Each row comes from the steps of one path. Every step used is in the known rows, and no mark comes twice. Write the path behind each row, first mark first.
Known rows
vefa, meru: [ 10.7  -9.6   0.6  11.4 -14.5   6.7  -4.3  -0.6   0.8 -23.0  10.2 -16.7
 -18.4  -8.7   9.6 -15.2  -1.6   8.3   0.7  -0.1   6.1   4.5 -13.1]
lufez, ripo, mirenas: [  4.6 -10.8   9.1 -12.7   2.8   7.2  16.7  -8.3  14.6   5.8 -27.7  -8.6
  22.1 -14.4 -27.6  18.9  39.9  -1.9 -18.4  -0.5  28.3  11.8  26.6]
pogez, vefa, lufez, ripo: [  7.6 -29.2  20.9  17.8 -11.3  50.1  26.5 -33.9   9.0 -30.0   7.7 -18.2
   3.5  30.9  -1.6  -5.4  30.6  -6.3  -1.2  12.2  30.8  18.6   9.1]
ripo, zuda: [ 2.8  3.9 -3.9  1.0 14.2 -2.8  0.6 -9.6 12.8  8.8 -7.2 11.4  2.3  2.4
 -8.3  3.6  7.5 -5.2 12.8 11.4 -4.9 -1.0 -3.7]
lufez, ripo: [ -3.1 -16.1   4.9  -1.8   8.1  22.9  23.7  -5.3  -4.5  -5.8  -6.8 -12.4
  15.4  -1.5  -9.3  -9.8  19.0  13.0 -17.1   2.3  11.5   2.5  24.9]
meru, ripo, zuda: [ -1.3  -9.0  -6.6  -4.9   6.4  12.2  14.4 -12.8  -3.4  16.2 -10.8  -4.5
  24.4   1.8 -21.5 -11.3   7.7  11.2  25.1  10.1  -5.9  -0.1  -4.7]
pogez, vefa, meru: [ 11.9  -6.5  12.4  20.9 -21.4  18.8   1.1   2.4  11.4 -25.4  21.7 -11.7
 -25.4  10.6  17.5  -7.7  18.3   2.1  16.0  10.1  27.2   2.7 -11.8]
pogez, vefa: [ 1.2  4.5 10.7  8.3 -8.2 16.4  6.6  2.3 10.2 -1.2 11.2  4.0 -6.7 21.0
  6.1  6.8 20.2 -5.0 15.4 10.1 21.6 -1.4 -0.1]
kupotur, lufez, ripo: [ 12.1   1.7  -9.5   5.7  -8.4   5.9  18.7   7.0 -10.9 -19.1 -17.0   7.7
  11.4   3.6 -19.8 -11.8  40.1  26.0 -22.5 -19.9  20.5  13.9   4.6]
kupotur, lufez, ripo, mirenas: [ 19.8   4.3  -3.6  -5.8 -15.8  -7.7  12.8   1.8   7.6  -8.3 -37.9  10.8
  18.1 -10.9 -37.8  16.0  60.0  12.5 -24.2 -18.5  34.5  27.4   6.0]
vefa, meru, ripo, mirenas: [ 13.7 -18.4   3.1  -5.4 -28.1   3.5   5.2  -8.9   3.0  -6.2 -14.1 -30.4
  12.2 -24.3 -20.4   0.3  21.9  10.6  13.6  -1.8  20.6  18.3 -11.2]
lufez, ripo, mirenas, kupotur, meru: [  6.3   0.5  -9.2 -10.8  -6.2   7.6  26.6   1.9 -11.0 -14.3 -31.1   9.9
 -18.6 -37.1 -31.0   3.4  80.6   6.8  -9.4   9.9  57.3  -3.1   6.9]
vefa, meru, ripo: [  7.1 -22.0   0.0   6.3 -21.6  19.7  12.8  -5.3 -15.7 -17.8   6.0 -33.8
   2.7 -10.0  -4.2 -27.3   1.3  26.3  15.1   0.0   4.3   8.0 -14.2]
ripo, mirenas, suvog: [ 18.5  20.5 -13.6 -27.7 -12.5   0.6  -0.5  24.1   1.6  -5.1 -26.8  21.8
  -2.2  -7.4 -26.9  36.4  39.2 -11.4  -8.6  -4.0  12.7  26.1   7.6]
meru, vefa, pogez, suvog: [ -9.1   1.4   0.4 -25.3 -14.3   9.2  -6.0  11.2  28.6  -8.4  -5.2   4.3
 -18.4  14.7 -28.9 -13.4 -48.1 -10.6  23.6 -34.7  -8.7   4.7 -25.8]
meru, vefa, pogez: [-10.0 -11.3   2.7 -18.1  -5.3  -4.1  -7.0   6.6  16.5 -26.3  -3.5  -2.2
  -6.2  19.3 -40.8 -26.9 -51.9 -10.5   5.4 -11.0 -21.5  -5.4 -19.9]
vefa, pogez: [ -4.9  -9.5  -8.5  -4.9 -18.6  15.3   6.6  14.2   9.8 -21.0   4.8   2.8
   5.8   9.8 -22.5 -12.2 -33.9 -23.8   0.1  -9.9  -5.5   0.1   3.8]
mirenas, kupotur: [ -4.9   3.9 -12.7  -2.7   6.4  20.1  -1.9   3.3  -7.8  -0.2  -2.4  12.6
 -30.8  -3.7   5.5   6.3  22.1   7.7   7.1   4.4  18.3  -3.3   3.4]
kupotur, mirenas, ripo: [ -7.2   4.7 -21.8  -0.1  -9.9 -11.4 -15.0  13.3  11.9  -7.7 -12.7  41.9
 -16.8 -15.7  -2.2   6.5  44.1   0.8 -19.7 -22.2  19.4  -3.0  -0.1]
kupotur, pogez, vefa, lufez, ripo, zuda: [  8.0 -14.3  23.6  27.2  -7.1  23.2  26.3 -33.2   8.3 -29.7  -1.5 -13.8
   2.9  28.1 -24.4   0.1  28.5 -22.7   9.1  26.1  30.7  18.6  -4.4]
mirenas, ripo, zuda: [ -2.3   2.4 -25.6 -13.4  28.6   4.4  -5.8  10.3  16.5  11.7 -19.4  31.0
 -17.9  -2.3  -5.4  -4.0  21.8   4.4   7.7   3.9  -9.5  -2.1   8.9]
kupotur, meru: [  7.8   8.4  -4.9   4.0 -17.9 -21.7  10.4   6.6 -19.3 -19.7  -1.8   6.8
 -10.8 -20.6 -11.1 -20.4  20.9   0.9   2.8   5.2  10.3 -11.0 -23.2]
meru, ripo: [ -4.1 -13.3  -2.3  -4.3  -8.5  14.6  14.5  -3.5 -16.2   6.3  -3.3 -18.0
  22.9  -0.4 -13.5 -13.7   2.5  17.4  13.6  -0.1   0.1   3.3  -2.9]
vefa, lufez, ripo, mirenas, kupotur, pogez: [  4.0 -15.0   7.2   5.5 -12.2  15.8  13.6 -27.3  -4.0 -24.3 -27.6 -17.1
 -17.8 -11.4 -33.8  25.0  42.7 -15.3 -12.6   6.7  49.9  30.1   3.8]

Write each row's path
[ -1.9   5.6 -11.9 -27.9 -18.3 -18.6  -1.3  13.3   9.8 -34.7 -28.9  20.1
 -39.2 -15.7 -61.9 -14.1   9.9 -14.7  11.5  -0.7  22.7  -7.8 -39.8] => ripo, mirenas, kupotur, meru, vefa, pogez
[ -6.5  12.5   5.6   1.3 -24.2  12.7  12.9   6.8  -8.2   7.9 -19.1  -4.3
 -12.2  -3.3 -31.9  30.7  57.6  -3.4  37.0  13.9  60.3   9.6  -4.4] => meru, ripo, mirenas, kupotur, pogez, vefa
[  3.8  -4.4  -1.7   1.7 -29.5   0.2   4.8   1.7 -16.6 -12.6 -20.3 -25.4
 -24.4 -33.7 -28.7   9.5  35.4   9.5  20.3   3.4  43.8  17.5 -20.0] => vefa, meru, ripo, mirenas, kupotur, pogez
[ -1.0 -12.7   1.1  -0.2  22.7  19.9  23.2 -14.6   9.2   4.0 -14.2  -0.2
  16.9  -1.2 -19.4 -10.2  25.9   6.9  -5.7  12.3   4.8  -2.3  21.3] => lufez, ripo, zuda
[ 24.3   7.4 -13.7   9.0 -44.1  23.2   5.0   9.2  -0.4 -23.6 -16.9   6.4
 -30.0  -3.9 -16.0  13.5  82.6  28.9  28.8  -6.9  68.7  26.9 -28.7] => pogez, vefa, meru, ripo, mirenas, kupotur, lufez
[ -2.2  -1.2   3.4  23.4 -30.6  30.9  15.8  10.9 -25.9 -26.1  12.2 -23.8
 -37.2   1.0  -4.1 -10.6  33.6  18.3  36.6  15.0  51.7   4.8 -20.2] => mirenas, kupotur, pogez, vefa, meru, ripo
[  3.4 -23.4   2.5  -4.0   1.6  14.9  19.0 -30.9 -21.6 -51.5 -12.2 -10.3
 -41.3  -1.7 -31.9 -41.1  34.6  18.9  -3.6  12.4  22.7  -0.9 -37.4] => mirenas, kupotur, meru, vefa, lufez, ripo
[ 14.1  24.2 -23.0  -7.4 -14.2 -11.0  -9.6  11.8   2.6  -3.7 -32.4  35.2
 -27.9 -14.2 -20.3  33.8  61.9   7.7  -1.8 -15.9  41.6  22.3 -14.3] => ripo, mirenas, kupotur, lufez
[ -3.7  16.9  17.8  19.4 -17.2  -6.5   4.2  10.4  -2.5  -9.3   7.8  -2.3
 -10.5  16.2  -8.5   9.9  13.8 -15.8  17.0  10.8  27.9   0.0  -8.0] => kupotur, pogez, vefa
[ 23.1   2.3 -24.8   0.4 -37.5   9.2   1.3   7.0 -11.7 -20.9 -26.6   1.8
 -25.1 -24.5 -25.2   6.6  64.2  34.7  15.2 -15.4  46.0  30.7 -29.5] => vefa, meru, ripo, mirenas, kupotur, lufez
[ 16.2 -19.6  -4.7  -2.3 -17.8  18.8  25.4 -29.0 -10.1 -36.2 -25.7  -1.8
 -24.2 -24.9 -28.8   0.9  72.0  -5.4 -11.7  13.0  53.1  16.3  -9.5] => vefa, lufez, ripo, mirenas, kupotur, meru
[  8.1  22.9 -18.2  -3.1 -28.5  -5.2  -1.5  20.1  -9.9 -27.0  -7.3  39.5
  -4.0  -5.2 -16.2  22.5  45.1  -5.5 -22.1 -19.5  20.5  10.4  -4.5] => kupotur, mirenas, suvog
[ -0.8 -16.5  19.3  -8.8   1.6  -2.7   2.0 -32.8   2.3 -29.0 -36.1 -22.5
 -28.1  -1.1 -52.9   8.9  27.1  -4.6  -6.2   6.4  33.9  23.8 -21.9] => meru, vefa, lufez, ripo, mirenas, kupotur, pogez
[ 11.4 -15.5  32.1  16.4 -28.6  11.2  20.4 -30.2  14.4 -27.1 -14.8 -24.5
   6.0  13.9 -32.8  25.3  44.4 -29.6  -3.2  13.7  52.4  31.3   1.2] => kupotur, pogez, vefa, lufez, ripo, mirenas
[  5.3  -1.4  15.5  14.1 -20.8  24.6  16.4   6.5   4.6 -27.5 -12.4 -17.3
 -37.2 -12.2 -18.9  18.3  72.4  -0.7   5.7  15.0  79.8  12.8   8.0] => lufez, ripo, mirenas, kupotur, pogez, vefa, meru
[ 18.5 -15.2   7.6 -34.7  -2.7  18.1   6.5 -18.8   6.5 -36.4 -35.4  -6.0
  -1.0  14.3 -54.2   8.9  32.4   0.8 -20.6  -2.9   5.5  38.7  -9.0] => meru, vefa, lufez, ripo, mirenas, suvog
[ 21.9  15.1   4.6  -1.3 -52.3  10.8  14.1  28.8 -17.0 -31.8 -11.3 -14.5
  -8.8  -2.5 -38.1  18.1  53.4   0.4  21.9   5.0  44.4  32.3 -14.8] => kupotur, pogez, vefa, meru, ripo, mirenas, suvog
[ 11.4  -0.5  -2.6 -11.7 -30.6 -22.1  19.7  -2.6 -14.5  -1.2 -25.0  -5.5
  16.8 -34.8 -40.6  -7.1  42.4   5.6  14.3   5.2  23.7   3.0 -22.8] => kupotur, meru, ripo, mirenas
[ -1.3  -1.9  -1.4 -15.5 -19.9 -24.7   3.9  14.4  -0.6 -42.1  -4.7   6.0
 -16.2   0.2 -52.1 -47.0 -33.1 -11.2   8.3  -4.6  -9.6 -16.0 -44.0] => kupotur, meru, vefa, pogez
[ 13.9   7.6 -15.7 -32.4 -21.0  16.4  13.3  17.8 -13.6   1.8 -30.0   5.3
  20.8  -9.1 -40.1  22.8  43.0   7.1   5.8  -4.5  11.1  27.6   5.6] => meru, ripo, mirenas, suvog
[ -2.0  -1.0   3.7 -24.6   9.0  -9.7  14.0  -4.1  -4.9 -16.9 -39.0   5.0
 -30.1 -27.3 -50.3 -12.9  63.6  20.1  -2.9  11.7  40.0  -9.3 -17.5] => lufez, ripo, mirenas, kupotur, meru, vefa
[  2.3  14.5  -2.7 -22.2   1.1 -32.5  -8.6   1.2  -0.9 -14.2 -32.6  17.2
 -45.9 -25.7 -41.3  -2.0  43.4   6.5  12.2   9.2  27.6  -8.6 -41.6] => ripo, mirenas, kupotur, meru, vefa
[ -3.7  -5.8 -12.6 -18.3  -5.5  21.3   8.2  -6.2  -4.7  17.4 -29.0  -2.4
  -1.2 -18.5 -23.4  20.8  44.1  11.7  20.1   3.4  31.8  10.3   3.7] => meru, ripo, mirenas, kupotur
[  4.0  -8.2   1.0 -15.0 -15.3  -0.2   9.5  -8.5   2.1  15.9 -24.8 -12.9
  30.4 -15.9 -30.3  12.7  23.3   5.3  14.1  -0.5  13.2  14.5   0.9] => meru, ripo, mirenas
[  6.8  10.5  -7.2  -5.3 -41.4  12.5   5.7   8.4  -3.7   3.9 -20.6 -19.1
 -38.8 -36.8 -16.3  24.0  39.3  11.0  37.6 -20.5  57.5  29.0 -25.3] => vefa, meru, ripo, mirenas, kupotur, pogez, suvog
[ -2.1   2.0 -20.3  -3.1 -16.3  13.5  24.6   5.7 -42.3 -12.2  -8.0   4.0
 -19.1 -23.9 -18.8 -27.5  44.3  27.3  21.3   9.5  27.5 -12.2 -21.2] => mirenas, kupotur, meru, ripo
[  4.7   6.8 -23.2   4.4  -1.3  25.2  16.7  10.8 -19.5 -21.2 -19.1  20.8
 -18.1  -1.4 -12.9  -4.5  60.8  33.5 -16.1 -14.4  39.5  11.3   8.2] => mirenas, kupotur, lufez, ripo
[  7.7   5.1  20.0  31.2 -31.2  -5.7   0.4  10.7  -1.6 -32.3  17.9 -19.7
 -30.5   5.1   1.1  -4.7  12.3  -8.0  16.7  11.4  33.3   5.0 -21.5] => kupotur, pogez, vefa, meru
[ 10.6  -2.9  22.6  14.6 -47.0  -4.2   9.9   2.9   1.8 -15.3  -6.6 -32.5
  -0.5  -9.2 -28.9   9.0  33.8  -2.1  32.2   9.6  47.9  18.8 -20.5] => kupotur, pogez, vefa, meru, ripo, mirenas
[ -4.3 -10.5  -6.8 -28.6 -10.2   2.8  22.7   8.4   4.6 -39.0 -34.7   8.2
 -22.5 -17.4 -73.8 -24.6  28.0  -4.1  -5.0   1.1  37.0  -9.3 -16.4] => lufez, ripo, mirenas, kupotur, meru, vefa, pogez
[  2.1   9.0   6.4  28.0 -22.2  16.5   0.5  15.5 -11.2 -33.0  16.1  -7.5
 -59.5   2.8   9.3   3.4  31.3  -0.1  23.9  14.5  53.4   0.0 -18.2] => mirenas, kupotur, pogez, vefa, meru
[ -9.5  22.0   3.8  16.9  -9.2  12.3   3.2  14.0 -10.2  -9.0   4.6   8.6
 -40.2  13.0  -1.9  15.4  34.0  -8.0  22.3  16.1  46.3  -3.1  -4.1] => mirenas, kupotur, pogez, vefa
